Known rows, with every way that one mark hangs from another:
mefik[bulos daniro rigo]: [-0.17 -0.25  2.52  0.05 -0.39 -1.11  1.93 -1.83  2.99  1.70  1.91 -1.83
 -1.09 -4.28 -0.69 -0.32 -3.99  3.49 -0.36 -1.95 -2.56 -3.29  0.88 -1.05
 -3.81 -2.53 -0.23]
numid[tezog[mefik[bulos[guri] daniro]]]: [ 1.55 -0.88 -3.25  1.81  1.38  2.03  0.49 -0.50 -1.45 -3.21  0.23  0.50
  2.30 -0.93  0.30  1.99 -2.47  3.48 -0.48  2.11 -1.07 -0.75  0.30  0.99
  0.55 -0.41  0.23]
mefik[daniro rigo]: [-1.42 -1.45  1.23 -1.84 -0.42 -1.44  0.47 -0.48 -0.41  2.79  0.95 -0.32
 -2.18 -1.82  1.07 -1.36 -0.93  3.95 -0.42 -2.85 -1.60 -3.46  0.23 -0.46
 -3.27 -2.40 -1.22]
daniro[mefik[bulos rigo]]: [-2.22 -0.05  3.12  2.55  0.00 -1.25  0.52  2.76  4.97  1.68  3.50  0.32
 -1.70 -5.36 -0.70 -1.75 -3.77 -1.98 -0.68  2.34  1.32  1.48  1.67  1.14
 -3.30 -0.37 -0.85]
zote[numid[tezog[gizur mefik[bulos rigo]]]]: [ 0.50  2.81  2.13  2.31  2.01  4.73 -0.94 -0.71  2.64 -4.80  0.39  1.09
 -1.20  0.55 -1.66  0.79 -0.74 -1.21  1.89  4.04  0.47  2.66  1.30  2.11
 -0.85 -0.76 -0.38]
tezog[gizur mefik[bulos[guri] daniro] numid]: [ 3.41 -0.20 -0.14  0.99  1.37 -2.69  2.65 -3.49  0.31  0.11 -2.74 -1.25
  4.16  1.85 -2.45  2.87  1.76  2.68 -2.19 -1.55 -0.45 -2.30 -2.28 -0.81
  1.23  3.15  4.71]
gizur[tezog[mefik[bulos rigo] numid]]: [ 3.45 -1.21  3.88 -0.65 -2.00 -0.13 -0.37  3.17  2.28  0.91  0.02 -5.45
  1.25 -0.33 -0.98  2.03  0.90 -4.96 -0.53  0.89  2.06  0.33  1.84  0.30
  1.09 -2.64  1.62]
mefik[bulos daniro]: [-0.86  0.76 -0.74  0.80 -0.50 -1.39  0.43 -3.55  1.67  2.33  1.80 -0.99
  1.32 -2.43 -0.83 -2.17 -2.69  2.58 -0.58 -2.16 -3.38 -2.64 -0.29 -1.85
 -1.13  1.47 -0.82]
daniro[mefik[rigo]]: [-3.64 -1.53  1.50  0.63 -0.50 -2.03  0.26  4.15  1.42  2.65  2.21  2.14
 -2.78 -3.62  1.19 -2.21 -1.26 -0.59 -0.27  1.25  2.09  1.01  0.50  2.23
 -2.62 -0.39 -1.43]
bulos[mefik]: [-1.51 -1.38  0.60 -2.37 -1.92 -2.66  1.47  3.49 -0.77  2.69  1.56  2.55
 -2.11 -4.25 -0.38 -5.54 -0.39 -2.77 -2.03 -3.36 -0.28 -0.65  0.36 -2.41
  2.21  2.08 -1.57]
mefik[bulos]: [-1.22  2.06  0.91  0.67 -0.42 -1.19  0.37  0.11  3.51  0.67  3.13 -0.80
 -0.20 -2.86 -1.95 -3.43 -2.04 -2.20 -0.52 -1.21 -2.18 -1.00  1.95 -0.26
  0.43  1.21  0.81]
tezog[mefik[bulos daniro rigo] numid]: [ 2.17 -1.50  2.13 -0.21 -0.91 -0.37  1.74 -0.82  1.81  1.50 -0.61 -3.22
  0.30 -1.12  0.89  3.67 -1.13  3.04  0.32 -0.37  0.46 -1.52 -1.59 -3.13
 -2.69 -2.06  0.79]
tezog[gizur mefik[daniro rigo] numid]: [ 2.20 -0.21  0.82 -0.93  0.10 -2.78  1.39 -1.66 -0.90  2.06 -3.96 -1.78
 -0.18  3.21  0.36  2.35  3.10  3.07  0.71 -2.16  0.77 -1.99 -1.73 -2.36
 -1.78 -0.72  1.26]
zote[numid]: [-3.79  0.45  0.18 -2.25  2.11  1.56 -1.83 -0.67 -0.31 -0.01  2.14  2.69
  0.32  0.23  1.16 -2.58  2.60 -0.49  0.58 -2.36 -0.26 -1.03 -0.76  0.13
  1.85  1.68 -0.53]
zote[numid[tezog[gizur]]]: [-3.21  3.76 -0.60  0.59  2.39  1.95 -3.09 -3.03 -2.19 -2.99  1.14  2.75
 -1.75  3.27 -1.26 -2.74  1.98  0.26  1.01  0.60 -1.11 -0.04 -0.14  1.97
  2.42  2.10 -1.10]
zote[numid[tezog[gizur mefik]]]: [-2.59  2.58 -2.54  0.96  1.92  3.75 -2.93 -2.40 -2.41 -3.70 -0.50  3.37
 -0.22  4.59  1.06 -0.14  1.87 -0.54  2.30  2.34  0.67  3.07 -0.09  1.60
  2.76  1.62 -1.27]
numid[tezog[mefik]]: [-2.11  0.28 -3.13  0.48 -1.14  2.39 -2.52  2.19 -2.43 -2.25  0.98  1.73
 -1.68  1.52  1.00 -0.58 -0.72 -0.55  2.32  1.78 -0.04  2.81  1.11  0.54
  1.25 -1.00 -2.19]
gizur[tezog[mefik]]: [-1.21 -0.03 -2.15 -1.63 -1.54  0.05 -2.28  2.43 -1.32  1.19  0.30 -0.35
  1.67  0.76  1.09 -1.42  1.86 -6.06 -0.78 -1.39  0.41  1.90  1.62  1.38
  2.66  0.66 -0.72]
numid[tezog[gizur mefik[bulos]]]: [ 0.41  3.19 -1.41  4.32 -0.51  0.52 -0.10 -0.97  2.04 -2.50  0.70  0.57
 -0.97  1.41 -2.68 -0.90 -2.20 -2.99  1.45  3.53 -0.87  3.25  2.47  1.20
  0.62  1.45 -0.05]
zote[numid[tezog]]: [-3.39  1.66 -0.82 -1.08  1.51  3.35 -3.69 -0.34 -2.07 -2.74  2.64  2.95
 -0.70  1.86  1.11 -2.16  1.13  1.56  1.09  0.75 -0.36  0.29 -0.65  0.96
  1.84  0.87 -2.04]

Rows:
[ 1.83 -2.39  1.86 -3.12 -1.70 -0.79 -1.32  3.83 -0.92  1.60 -1.36 -3.96
  0.22  1.55  1.16  1.76  3.23 -3.46 -0.40 -0.73  2.82 -0.37  0.51  0.52
  1.04 -3.01  0.90] : gizur[tezog[mefik[rigo] numid]]
[ 2.45  0.40  3.99  0.97 -0.55 -1.96  1.54  0.55  3.97  0.42 -1.96 -3.22
 -0.40  0.75 -3.40  1.26  1.23 -2.37  0.78  0.93  1.17 -0.14  0.62 -0.50
 -1.22 -0.76  2.84] : tezog[gizur mefik[bulos rigo] numid]
[-1.59  0.87 -1.51  0.90  2.26  3.83 -1.64 -3.07 -2.33 -2.76 -2.03  2.20
 -1.43  3.38  2.00  2.57  1.19  3.58  2.49  1.82  0.01  1.75 -1.35  1.15
 -1.81 -1.05 -2.05] : zote[numid[tezog[gizur mefik[daniro rigo]]]]
[ 3.62 -2.67  0.94 -0.78  0.77  0.05  1.59  1.51  0.64  0.43  0.20 -3.38
  3.18 -3.48  1.05  1.82 -1.70 -1.19 -3.29  0.16  0.42 -1.70  1.17  3.31
 -0.91 -3.33  1.66] : gizur[tezog[mefik[bulos[guri] daniro rigo]]]
[ 3.34 -1.54  2.11 -1.54 -0.78 -0.04  0.85  0.21  1.04  1.95 -0.13 -5.45
  2.57  0.12  0.84  2.85  0.83 -0.71 -1.19 -0.31  1.19 -0.56 -0.69 -1.08
 -0.45 -3.70  0.78] : gizur[tezog[mefik[bulos daniro rigo] numid]]
[ 0.75 -0.88 -0.66 -2.79 -1.63 -1.04 -2.45  2.36 -2.01  1.77 -0.38 -2.11
  2.54  3.50  1.16  0.94  4.03 -4.01 -0.48 -1.69  2.28  0.32 -0.46 -0.30
  4.32  0.78  0.64] : gizur[tezog[mefik numid]]
[ 4.79 -0.17  3.64  1.20  1.56 -2.00  3.07  1.52  2.76 -0.76 -2.02 -1.96
  1.21 -0.22 -3.59  2.71  1.37 -1.98 -1.54  0.91  2.19 -1.91  0.10  1.92
 -1.06 -0.37  5.97] : tezog[gizur mefik[bulos[guri] rigo] numid]
[-2.19  2.28 -3.08  2.27 -0.52  0.60 -1.33  0.19 -1.61 -1.81 -0.28  2.03
 -2.04  3.77 -1.23 -1.69  0.23 -2.22  1.85  2.22  0.24  2.00  0.99  1.56
  1.03  1.09 -1.49] : numid[tezog[gizur mefik]]
[-2.31  2.43 -4.12  0.91  2.26  3.75 -2.32 -5.75 -3.41 -2.91 -0.97  3.38
  0.87  4.77  2.01  1.29  1.60  3.17  1.64  1.36 -0.84  2.41 -1.87  0.19
  1.66  2.52 -2.73] : zote[numid[tezog[gizur mefik[daniro]]]]
[-1.08 -3.25  1.51 -3.65 -2.02 -2.17  2.70  1.41 -1.55  3.00  0.38  1.23
 -3.05 -5.06  1.31 -3.35 -1.27  2.14 -2.03 -3.88 -0.25 -2.05 -0.41 -2.61
 -1.69 -1.32 -2.36] : bulos[mefik[daniro rigo]]
[-3.01  0.70 -2.88 -0.56  1.37  5.21 -4.46  0.51 -2.71 -3.99  0.89  3.75
  0.23  2.51  2.32  0.91  1.98 -0.32  2.66  2.52  0.95  3.34 -1.40  0.30
  2.40  0.87 -2.57] : zote[numid[tezog[mefik]]]
[ 3.24  0.08  2.31  1.29 -0.51 -2.06  2.56 -3.24  2.40  1.53 -2.40 -3.31
  0.25  1.08 -1.53  2.98  0.56  1.74  0.94 -0.13 -0.14 -1.17 -1.06 -2.26
 -2.53 -0.61  2.25] : tezog[gizur mefik[bulos daniro rigo] numid]
[-0.51  0.39 -1.39  1.86  0.53  0.21  0.21 -1.19 -2.06 -0.96 -1.66  0.38
 -2.40  2.31  0.54  0.68 -0.90  3.17  2.05  1.74 -0.84  0.86  0.60  0.73
 -2.60 -2.12 -2.10] : numid[tezog[gizur mefik[daniro rigo]]]
[ 1.57 -1.15 -2.88 -3.15 -1.13 -1.43 -1.86 -1.37 -3.94  2.73 -2.15 -2.22
  3.89  4.48  2.86  1.73  2.86 -0.08 -0.28 -2.20  0.70 -0.43 -1.62 -2.07
  2.88  0.47 -0.10] : gizur[tezog[mefik[daniro] numid]]
[ 1.38 -4.72  2.32 -3.47  0.36 -2.93  4.72  2.95 -2.57  2.33  0.08  1.56
 -1.16 -5.91  0.72 -2.42 -1.23  3.56 -4.02 -3.94  0.22 -4.60 -0.67  0.03
 -1.37 -1.45  0.26] : bulos[guri mefik[daniro rigo]]
[ 0.12  0.64 -0.46 -0.66 -0.71 -3.28 -0.34 -0.80 -0.76  1.45 -2.47 -0.09
  0.32  3.93 -1.07  0.95  4.27 -2.00  0.62 -1.45  0.95  0.33 -1.32 -1.39
  2.54  2.83  2.47] : tezog[gizur mefik numid]
[ 1.96 -0.11 -0.63 -0.48 -1.19 -0.60  0.59 -2.36  1.22  1.25 -0.90 -2.00
  3.42  1.09  0.68  2.89  0.34  2.69  0.44 -1.13 -0.28 -0.81 -2.51 -3.77
  0.05  1.12  0.76] : tezog[mefik[bulos daniro] numid]
[ 1.39 -1.75  4.20  0.09  0.90 -1.23  2.62  3.26  3.34 -0.27  1.69 -0.55
 -0.76 -5.23 -2.61 -1.08 -2.28 -0.11 -2.11 -0.72 -0.07 -3.58  2.02  2.74
 -2.52 -2.15  2.54] : mefik[bulos[guri] rigo]
[ 0.02 -2.10  3.59  2.17  1.57 -1.51  2.10  4.72  4.03  0.31  2.90  0.52
 -0.57 -6.52 -0.31 -0.01 -2.76 -0.98 -2.83  2.50  2.12 -0.42  0.92  3.79
 -2.85 -0.28  2.41] : daniro[mefik[bulos[guri] rigo]]
[-2.17  0.50 -5.11 -1.15  1.55  5.52 -2.88 -2.93 -3.93 -2.70  0.08  3.40
  1.80  2.85  4.15  1.68  1.15  4.10  2.20  1.66 -0.34  2.22 -3.04 -0.60
  1.12  0.75 -2.95] : zote[numid[tezog[mefik[daniro]]]]
[-0.47  1.03 -1.19  2.01 -1.05  2.74 -0.95  1.72  1.19 -2.48  2.14  0.63
 -0.85 -0.90 -1.12 -0.54 -2.70 -2.13  1.69  3.32 -0.57  3.07  1.84  0.41
  0.38  0.35 -1.19] : numid[tezog[mefik[bulos]]]
[ 1.13  1.12 -0.59 -0.01 -1.51  0.86 -0.95  0.96  2.20 -0.01  2.16 -2.04
  2.64 -1.11 -0.59 -0.98 -0.83 -7.77 -1.17  0.27 -0.02  2.15  2.49  1.72
  2.52  0.83 -0.15] : gizur[tezog[mefik[bulos]]]
[-1.26  1.13 -3.58  0.24 -0.24 -1.77  0.78 -3.55 -1.55  2.18 -1.34  1.28
  0.70  2.36  0.91 -0.79  0.70  0.81  0.14 -2.15 -1.26  0.62 -0.90 -1.36
 -0.47  2.52 -0.65] : tezog[gizur mefik[daniro]]
[ 0.69 -4.22  3.62 -2.96 -0.13 -2.89  3.62  6.29 -1.12  0.93  0.32  2.18
 -2.20 -6.74 -0.12 -3.59  0.06 -0.84 -3.68 -2.70  1.13 -3.39  0.77  1.35
 -0.39 -1.16  1.40] : bulos[guri mefik[rigo]]
[ 0.87  1.00  1.46  3.75 -0.84  1.60  0.45  1.47  2.37 -2.92 -0.26 -0.80
 -3.30  0.16 -2.80 -0.37 -2.58 -2.35  1.73  4.36 -0.33  1.75  3.59  2.31
 -1.69 -1.96 -0.87] : numid[tezog[gizur mefik[bulos rigo]]]
[-1.39  1.70 -4.80  1.41  0.06  0.11 -0.97 -3.76 -3.23 -0.21 -1.28  1.63
 -0.97  3.97  0.17  0.14 -0.11  2.23  1.04  0.89 -1.60  1.04 -0.18  0.12
  0.47  1.11 -1.96] : numid[tezog[gizur mefik[daniro]]]
[ 0.53  2.03 -1.79  2.17 -0.67 -1.14  1.59 -4.61  1.98  0.90 -0.99 -0.02
  1.56 -0.07 -1.22 -0.43 -1.85 -0.34  0.08 -1.17 -1.81  0.32 -0.31 -0.82
 -0.64  2.36  0.69] : tezog[gizur mefik[bulos daniro]]
[ 0.31 -3.05 -1.26 -2.68  0.42 -3.48  2.86  0.96 -3.87  2.65  0.13  2.77
  0.96 -4.77  1.20 -3.05 -0.16  3.30 -4.10 -4.75 -1.18 -4.04 -2.06 -1.41
  1.35  1.95  0.40] : bulos[guri mefik[daniro]]
[ 0.22 -1.02 -3.22 -2.21 -0.81 -0.94 -0.31 -1.38 -2.54  2.51 -2.04 -0.47
  2.19  2.79  2.36  3.04  2.61  3.14  0.67 -3.26  0.14 -0.43 -2.81 -4.28
  1.12  1.41  0.44] : tezog[mefik[daniro] numid]
[ 2.78 -1.14  3.57 -0.01 -1.56 -0.20  1.50  3.20  3.53  0.27 -0.63 -2.84
 -0.30 -0.89 -1.51  2.77 -0.01 -1.49  1.16  0.85  2.00 -0.50  0.30 -1.63
 -1.64 -2.06  1.61] : tezog[mefik[bulos rigo] numid]
[-0.90  4.02 -0.39  2.84  1.40  4.32 -2.05 -2.53  0.93 -4.87  0.78  1.91
  0.36  1.96 -2.12  0.11 -0.27 -2.22  1.91  4.17  0.08  3.81  0.38  0.67
  2.31  2.40 -0.54] : zote[numid[tezog[gizur mefik[bulos]]]]
